Known rows, with every step that occurs
D > E: [-20  -4   5  -6   7  -1 -18   3   3  -1  19  -6   5   0  -2 -19  -7   4
   3   2 -11   3   6   7  -4  12  -8  13  -1  -3   4  -9  -4  -3   6  -3
   5   8   3  -5  -5  -9  -1  16   3   9   4]
A > N: [  1   5   1  11  12   5   1 -10   3   4 -14   5   0   8  -4 -13   8   3
  -5   1   6  -1   5  -7  -3  -6  -8  17  -9  -6  -3  -3 -11   6   0   3
   5  -2  -4 -10 -12  -7  -2   2  -7  -7   8]
W > U > T: [ 14  -7  -1  22  -3   5  16   2  14 -17  -8  15   8   2  13 -10 -29 -10
   1  13  20 -10  -1 -17 -32   3  17   2   1   3   2  -3   7  -2   5 -20
   5  -6  -6   2   1 -14  -9  -1  17  -4   1]
J > A > F > B: [ -3  -6   5   6   2   7  -4  27   9   6  -4  -2  14 -12 -16  37 -18 -10
  23  -4   8  15 -10   2   9  -9  15   9 -25  21   3   6   1   0   1 -14
  11  16 -10 -19 -15  -3  26   0  26 -21  -5]
W > A > J: [ -2  -3   2 -21   1  -1  20   2   6  15  -5 -11   2   8  -6   5  13  12
   2   4 -12 -10   1 -11  -4  -3   8  -1  -8  -5   3  20  11  -5   2  10
   5  10  11  -6   1 -28  23   5   5  17   2]
G > N: [ 11   4   8 -14   0   4   5 -17   3 -17   9   8   6  -5   7  -1  26   8
 -14   0  -3  -2  10   1  -2 -10  -3  15  -8  -5  14  -8  -9   0   5   4
  -9   2  10  -4  -7  -8  -6  -8 -10  -6  -3]
S > Y > T > U > W > A > E: [  2 -32  -1  15 -17  -4   8 -30  32 -21   7  -4  22  10  15   7 -23  -3
  16 -12  11  -9  -8   1   7   5   1  31   4  -7  -3  37   6  26   8   7
 -24  -2   4  -7  16 -43  14  -4  16   3  14]
W > A > F: [  0  -2   3 -16   1  11  -3   5  15  23   4  -6   6   8 -12   4  -5  12
  20   2   1   3  -2  -8   0 -12  18   8  -7   6   6  22  16  -2  -2   8
   8   8   3  -8  -1 -24  11 -12   8  11   2]
H > D > E > A > F > B > Z: [-25 -17   9 -12  -4  -4 -33  38   8   9  14 -15  16 -20  -6   0  -9   1
  39 -17  -6  12   9  21   0  -2   9  -4  -3  -2   3   1 -14  14   5 -10
  43   5  -3  -3 -10   7  22   4  36  14  11]
T > U > W: [ -5  -5   1  32  -6  -7  -6  -9  12  -4  -6   2   3   9  16  12 -18 -11
  -1  -4  11  -7  -6   0 -10   7   0   8  -4   6   8  17  19   6 -18  15
 -13  11  -7   6  10 -27 -11  -3  -1   0  12]
Y > S: [ -8  -7  14   2  -4  11   4  -1  -8 -15   9  -3   5   4   1  -3   5   6
   3  -8   4   0   6 -10   3  -3   1  -2   7   0  -6  11  -1  18   5  -6
 -12 -21   7  -9   1  -3 -13   8   8   9  -2]
F > A > E > D: [-16 -20  -9  -2  10  10 -10   6  -5   3 -15 -21   8   6  14  -1  13   9
  -3  -6   6 -11  -3   0  11   6  -1  21  -5 -16  -6   5  -1   1  17  -8
  13  -2  13   0  -3 -24  13  10  21   2   0]
Q > S > Y > T > U: [ 10 -19  21  37  -1  17   2 -17  26 -15  17  15  20   4  -6  -5 -18 -14
  19 -13  16  -5  -2  -1   5  10   7  21   9 -11  -9  21 -13  35  -8  -4
 -26 -12  -2 -20   5 -20   7  -9  25 -14 -14]
J > A: [ -8  -9   3  12   2   3   4   7   7   3  -9 -10   6  -6  -4  17   7  -9
   2   5  -3  -2  -7  -1   9   3 -10  -1 -14   8  -1  11   0  -6   7  -5
  11   5   3  -5   1  -3   8  10  13   0 -18]
J > A > N > G: [ -9  -4   3  23   9   6  24  -2   5   1 -11  -2  10 -10 -13  12  26 -15
  -6   7   6  -1  -9 -10  11  -5 -14  12 -29   2   3  12  -1   2  10  -5
  16   7  -2 -14 -10  -9   8  13   3   2 -15]
Y > S > Q: [-25 -10  17  -3  -4  17   5  -2 -10 -20  21  -1   3  -1  -4 -33  20   5
   1 -14   7   8   6  -1   0   6   5  12  13   1  -1  15  -3  22   6  -7
  -6 -26   9   0 -17  -9  -9   8  13  16  -9]
H > D > E > A: [-34 -13   6  -8  -3  -5 -18  13   9   8   9  -9   1 -16  -1 -21   5  -5
  19   0  -8  -6   5  16   4  13 -11  -3   5 -17  -2  -3 -13   5   9  -8
  45   9   4   1  -4   6   3  18  21  24  -5]
Z > B: [ -5   2 -10 -13  -2  -5  -4  12  -9  -7   3   5   7  -8  -4   6  -9   3
   7  -5   9  14   1 -10   6  -5   7   5 -13  27   7   2   4   2   3 -10
   4  -1  -5  -9   0  18  16  -1   9  -1   6]
U > W > A: [  9  -4  -1  -2  -6  -3   2  -9   7 -10   3 -11   8   9  14   5   9  16
   4  10  -5  -4   5  -6   7   1  -2  -7   3  -4   5  29  20 -15  -5  22
   4  11   3  12  20 -10   3 -11   5  21  -7]
U > W > A > N > G: [  7   2   0   8  -3   2  18 -17   6 -13   0  -3  15   5   6  -2  28  10
  -3  10   3  -2   4 -13  11  -4  -4   7 -10  -7   8  29  19  -8  -3  22
  10  12  -1   5  10 -17   2  -8  -4  20  -1]
A > E: [ -1  -6  -3  -9   3  -9   6  -3  -7   5  -7  -4   0   8  12  -6  12  11
  -4  -7  -4  -5  -4   8   3   8  -2  14  -3  -2  -2  -6  -2   8  12  -6
  -9   5   7  -5  -8 -20  15   7   2  -5  14]
D > E > A > W > U > T: [-18 -10   2  25   5   8 -10  14  19 -11  -6  -9   4   1   7 -18 -31  -7
   9   3  10 -22   4   5 -25  25  13  13 -17  -9  12  -4  14  -5  11 -14
  30   5   1   3   4 -16   9  32  37  15  -5]
Y > T: [ 10 -17  11   6  -7   3   0 -11  10 -15   3   3   0   7   0  -4 -18  -3
   8  -6   0   0   1  -6   1 -18   0  -9   7 -22  -5  -4   0  -5  12  -1
   1  -8  -1  -1   5   2  13   9  11  -1   1]
Q > S > Y: [ 11  -1  12  12   6  13  12  -5   8 -13  16  15  15  -4  -6 -13  10  -2
   8  -4   7   4   2   7  10  18   7  18  11  -5 -10  17 -17  30  -9  -3
 -20 -10   1 -16   1  -4   2 -18  17 -12 -22]
H > D > E: [-26 -13  11 -21   1 -12 -20   4   5   5  15  -3   0  -5   1 -25  -1   0
  10   2  -9   0   4  11  -4  11  -3   1  12 -16   2 -15 -21   4   4  -8
  26   7   3  -1  -8   8 -11  13   4  13  10]
H > D > E > A > N > G: [-35  -8   7   0   1  -2   1   4   8   3   8  -5   8 -20  -8 -26  27 -11
  12   2  -2  -4   3   9  10   6 -14   8 -10 -21   2  -1 -15  11  10  -6
  49  12   0  -6 -15   3   2  22  11  25  -3]
E > A > F > B: [ -5   2  -2   9  -5  14  -7  29   7   5  -1  -2  15 -18 -15  24 -13  -3
  33 -13   9   9   0  10  12 -10  17   5 -22  15  -3  11  12   5   2  -8
  25  15 -11  -8 -12  -2  37  -2  32  -8  -1]
N > G: [ -1   1   0   0  -6   0  24  -4  -4  -6  12   5   8 -16  -6   6  17  -9
  -4   1   2   2  -7  -1   8  -1   3  -3  -8   0   6   4   8   4  -1  -2
   0   4  -3   2  -4   1   2   3  -6   6  -3]
G > N > A: [ -4   1   9 -12   1  10   5 -25  13 -10  -1   2  17 -21   4  -6  27   2
  -9 -11  -9  -5  10   3  -1  -7   3  14 -10  -2  21   6 -12  -2  11  -2
  -7  -1  14  -2  -2 -13  -8   3   1   3 -18]
Q > S > Y > T > U > W: [ 14 -20  21  40  -7  11   5 -19  24 -28  13  19  17   8   7  -8 -17 -13
  15 -10  14  -1  -1   4   3  10   5  16  13 -15  -7  26  -3  29 -11   8
 -29  -6  -4 -10  13 -20   4 -13  27 -13 -13]
T > U > W > A > E > D: [ -7  -6  -1  19  -6  -8  -6  -6  13   1 -10 -19   7  26  26   9 -11   9
   8  -9  14 -27   0  -4  -4  15  -2  19  -5  -2   4  33  19   9  -8  19
  -5  11   3   9  12 -46  -3  -4  10  16  19]
F > B > Z: [ 18  -5  -4   2  -5  -4 -10  25  -8 -13   7 -13  25 -11   2  33  -7   8
  19 -20  -2   6  11  -1   4  -3   8 -15  -7  18   2   5  -9   7  -1  -5
  -1 -13  -6   1   5  14  16 -15  17  -2  10]
Z > B > F > A: [-18 -15 -15 -14   1   8 -22  23  -3 -12   4  -1  25 -11  -5  27   6   4
  17  -9   2  29   5 -21  17 -20  19  14 -16  20   9  14  10  -7   5 -10
  21 -13   5  -8   9  -7  24 -15  16   3   5]
J > A > V: [-17  -2  -4  16  -2   3   4   7  16  19 -12  -6  10  -7  -2  10   9 -12
  -6   0  -3  -5  -4  -1   4  -1  -2  10 -23  11  -4   4  -1  -6  11  -6
   2 -10   3  -8  -6 -10  17  27  17  -4 -22]
U > T: [ 15 -21   2   3  -5   6  12 -10   7 -22  -3  13   7   3  -1 -22 -11  -4
   7   1  14  -1   3 -12 -14  -3  -1  -9   1  -3  -1 -14   5  -7  17 -11
   7  -7 -13   5   9   3   0   5   2  -2   5]
H > D: [ -7 -10   5 -14  -2 -12  -4   2   1   7  -1   1  -4  -6   3  -9   4  -4
   8   1   1  -1  -2   7   0   0   3  -9  13 -13  -2  -8 -17   6  -2  -6
  18   2  -2   1  -4  15 -10   0   1   4   8]

Rows
[  6  -9  -3 -10  -5 -11   4 -11   2  -6  -3 -13   9  17  25   0  18  24
   2   2  -8  -9   2   1   9   9  -4   5   1  -6   3  24  19  -8   4  19
  -2  14   7   8  13 -29  14  -1   9  15   5]
U > W > A > E
[ -3   1   9  -7   6   8  -1 -28  14  -5 -11  -4  11 -10   5   1  13   5
 -14 -17  -3 -14   6  13  -8  -1  18  18 -20 -10  33  -2  -9  -2   8   3
 -10  -1  17   0   3  -7  -4  14   5   0 -13]
G > N > A > W
[-11   5  -5  27   1  14  21  -1   4  -3  -9   0  10 -18 -10  -3  31 -12
   2  -1   6  -7   1  -3  14  -5 -11  11 -26  -6   1  16   8   7   7   0
  30   6  -4  -2  -9  -6  16  10   8  13 -13]
E > A > N > G
[ -9   1  -4  20   0   7  -7  10   6   5 -20 -16  -6  -1  -1  12  -3  -3
   7  -8   6 -16  -1  15   5   9   8   2 -17 -10   6   7  14   0   2   6
  19   3   3   6   8   5  20  21  23   9 -10]
E > A > W
[ 15 -23  20  34  -6  14   6 -20  31 -21  18   8  27  13   6  -2 -13  -4
  23  -6  11  -7   2  -7  10  12   5  14  11 -14  -5  45   4  24 -11  12
 -22  -5  -1 -11  19 -31   9 -18  29   2 -17]
Q > S > Y > T > U > W > A
[ -3   0  -1  -9   4 -10   2   3 -12  -3 -11 -11  -9  16  19 -12   3  14
  -4 -14   6 -14   1   8  -1   8  -4  20   3 -13  -6  -5  -6  12  11  -3
   0  -2   8   3  -7 -16   6   7   8  -5  15]
A > E > D
[ 14  -5   1  23   4   1   6   0  13 -13 -19   5  -4  13  14  -2 -43  -6
  -5   4  24 -21  -6  -5 -35  13  33   8  -6  -6  15 -12  13  -3   0 -12
   3  -6  -3   4   6  -8  -5  13  19  -9   8]
A > W > U > T
[-13 -14  -5  15  13  22  10 -10   5   0  -8  -5  20 -13  -8   4  32  -8
  -8   8   5   3  -6 -14  19  -8  -2  17 -26  -9   3  10   3   0   8  -5
  22   2   1  -7  -9 -16   7   5   4   6 -10]
F > A > N > G
[-16 -10 -16  -8  10  11 -23  17   0 -10  -4   1  25  -5  -6  18  10   5
  14  -8   6  27   8 -26  14 -25  11  29 -23  16   7  11   3  -2   7  -8
  23 -13   3 -14   3 -13  24 -17  12  -1   9]
Z > B > F > A > N
[  6   3   4  -5   0   6 -11  19   1   4   5   8  12  -5 -15  22 -24   1
  25 -12   9  17  -3   6   0 -15  27  14 -14  15   4  -6   3   6  -6 -10
   0  12 -12 -15 -16  -2  22 -10  13 -22  16]
A > F > B
[  1   9  -3  21   8  -4  -2   7   6   6 -17  -5  -7  10  16  16 -34  -4
 -10   3  15 -22  -8   5 -24  15  33  19  -6  -5  15  -1   6   3 -15  -4
  -4   0   8  -1  -1  -8  -8   7  17  -6   6]
A > W > U
[  6  -2  11 -16  -1  12 -10   2  11  -6   3  -1  33 -27  -1  15  10   8
  12 -28  -7  12  13   7  -7 -24  25  13 -19  13  28  10  -9  10   8  -3
  -8  -5   9  -9  -6 -13  11 -12  18  -9  -3]
G > N > A > F > B > Z
[  3  -5  -6  37  -2  10   9  11  19  -9 -26  -3   2   0  10   3 -28 -12
   7   1  22 -28  -2   0 -23  15  21   0 -15  -6   7   6  19  -2   3 -12
  26  -1  -2   8   8  -9  11  18  37   6  -9]
E > A > W > U > T
[-14  -9   0   1   4  -6   5  11  -3   0 -18 -19  -3   7  11   6   7   2
   0 -10   4 -14  -7   5   6  10 -13  17 -11  -4  -6   7  -6   5  18  -9
  11   3   8  -4  -5 -17  14  16  21  -4  -4]
J > A > E > D
[-23  -9 -21  -9  -2   7 -22  23   4   2   1   0  28 -12  -2  20   8   0
  12 -12   0  25   7 -22  13 -24  24  25 -24  22   5   5  12  -6   8 -11
  13 -22   3  -8   2 -12  31   0  19   0   2]
Z > B > F > A > V
[-20  -1   5  -5   2  12  -7   0  16  20 -10  -1   6 -12 -12  -8 -11  -7
  12 -12  -2  11  -7   7  -7 -11  25  11  -4   8  12  12   7   6   6  -5
   2   7   2  -6  -4 -20   6   8  16  -2  -6]
N > A > F
[-22  -6   4   2   1   8 -33  40   6   4  15 -17  19 -16 -11   6 -11   7
  34 -18  -7  14   9  15   0  -3   6   7 -16  12   5  10   5   9   6  -7
  25   5   0  -6  -7 -13  32   9  39   9   5]
D > E > A > F > B > Z
[ -1  -3   0  34   1   2  -6 -16  22   8 -14  -6  15  19  10  10  -5   0
   6   1  13 -18   2 -15  -3   5  -5  18 -14   4   8  34  18   4 -15  23
  -1  12  -5   1  11 -40  -8  -9  -2  14  10]
T > U > W > A > N
[ -2  -3  -4 -16   1  -3   5  -1   1   6  -4 -24   6  18  12  -2  11  23
   7  -8   2 -25   8  -7   8  10  -4  15  -2  -9  -3  19   1   1  10   7
   9  -1  13   0   3 -26  11  -1  12  18   5]
W > A > E > D
[ 15 -27  20  27  -5   7   9 -25  28 -20  13   6  28  17  13  -6  -3   4
  21 -10   8 -11  -1  -1  12  18   5  23   9 -16  -7  40   2  31  -3   9
 -29  -1   4 -16  14 -45  19 -12  31  -2  -9]
Q > S > Y > T > U > W > A > E
[-17  -3   2   5   6   3  -6  -9  11  12 -21 -17   1  -6  -2   2 -11  -5
  -1 -16  -1 -14  -2  12  -4   9  22   7  -9  -5  18   7   1   0   3   3
  -1  -2   5   0  11  -1   3  23  14   5 -11]
N > A > W
[  7 -10   2  21 -11  -1 -19  16  18   6   2 -14  27   8   7  39 -27   6
  29 -17   9  -2   2  -6  -7  -5  21   4 -16  24  15  41  24  10 -21  17
  -7   8  -6   2  14 -38   9 -24  19   7  20]
T > U > W > A > F > B > Z
[ -6  -6   3  13  -5  -9   7  -4  17  10 -11  -9   5  17  11  16  -8   1
   3   1   1 -16  -6  -9 -14   4   6   5 -11   5  11  33  28   3 -18  22
  -7  21   3   2  11 -48   8  -1   2  14  14]
T > U > W > A > J
[ -3 -24  -5  25  10  20  -4   2  18  -8 -23  -8  11   5  12   9 -26  -6
  -5   9  21 -18  -7 -11 -18  10  33  12 -16 -10  14  -1  14 -13   5 -18
  18  -5   4   2   9 -18   0  15  30  -1  -5]
F > A > W > U > T
[  5  -4  -2 -11  -3 -11   3  -5  -3 -12  -7 -19   0  21  28  -5   9  27
   3  -4   3 -15   6  -1   5   8  -4   9   5 -14  -1  24  15  -5   5  19
   6   9  10  16  13 -24   9  -3  13  17   6]
U > W > A > E > D
[ -9   1   8 -20   2   4   6 -22   4 -11 -10  -7  12  -9  19 -17  28  11
 -13 -23  -3 -17  11  10  -2  -1   0  30  -9 -11  15   1 -17   9  22  -4
  -8  -2  20  -1  -9 -25  -3   8   8  -1  -6]
G > N > A > E > D
[-20 -16  -7  -7   7   7 -24  14  -2  -7  -7 -17  11   8  13   9  16  14
  10 -17  -3   3   5  -5   8  -9   8  28  -2 -17  -3   9   4   1  14  -4
  19 -14  16   3   4 -38  16  -9  14  -1  12]
B > F > A > E > D
[-21 -15 -18 -21   4   0 -27  26 -12 -14  -2 -10  17   0   8  18   6  13
  16 -20   8  18   7 -15  12 -14  14  31 -14  11   3   9   5   5  15 -12
  21 -15   9  -6   4 -16  29 -11  24   1  17]
Z > B > F > A > E > D
[ 12  -5   1 -13  -5   8 -12  25   8  12  11 -18  28  -2 -10  31  -9  19
  36 -14  -2   7   8 -11   4 -15  23  -3 -11  18   7  28   7   3  -4   4
   8  -4  -1  -6   5 -13  26 -22  22   9   8]
W > A > F > B > Z
[-34  -9   7  -2   7  -2 -21   6  12  10  -2  -5   3  -9  -4 -29  10  -3
  16   1  -5  -6   7  10   3   7 -17   9  -2 -22  -3  -4 -21   7  11  -5
  47   8  -1  -5 -13   2   2  19  16  18   1]
H > D > E > A > N
[-20 -14 -14 -24   4   2 -13  27  -6  -5  -2   1  17  -7  -6  25  10   5
  10  -9  -5  28   0 -18   4 -27  24  16 -19  15  11  10  15  -3   6  -9
  18  -5   9 -12   2 -18  39  -7  19  -2  13]
Z > B > F > A > J
[-12 -13   0   4   5  -6   9   4   0   6 -15 -13   4   0   9  11  17   0
  -1  -1  -5  -6 -11   5   9  11 -13  11 -15   4  -1   7  -4   1  19 -11
   2  11   7 -10  -7 -22  21  16  17  -5  -5]
J > A > E
[-20  -3   4 -13   4   0  15  -2   6  15 -18  -6   1 -13  -5  -7   7  -6
  -4 -11 -15   0  -5   5 -11  -5  16   0  -7  -2   8  11   1   3   9  -3
  -2   9  11  -4  -2 -20  19  21  12   2  -5]
N > A > J
[-10   0   4  -6  -1  11  -8  10  10  11  -4  -4  22 -23 -16  14 -22  -6
  25 -21   2  11  -2   8   2 -11  30  13 -16  19  11  10  -1   5   3 -13
   4   8  -9 -14  -9  -7  19   0  24 -11  -3]
N > A > F > B
[  2 -11   4   6   2   3 -12  35   4   6  -4 -13  18 -12 -11  39 -11  -2
  23 -15   2  18  -5   4   2 -16  14  -2 -22  25   6  15   1   4   4  -9
  10   1  -4 -13  -4  -4  29  -6  32 -14  -2]
J > A > F > B > Z
[  9   0  -1   7   4   1   4 -17   9  -8  -8  -7   9  16  10  -6  14  16
   0   7   1  -6   8 -12   7  -2  -8   7  -4  -8   2  28  14 -11  -3  25
  10   8  -1   4  11 -18   1 -10   0  16  -2]
U > W > A > N
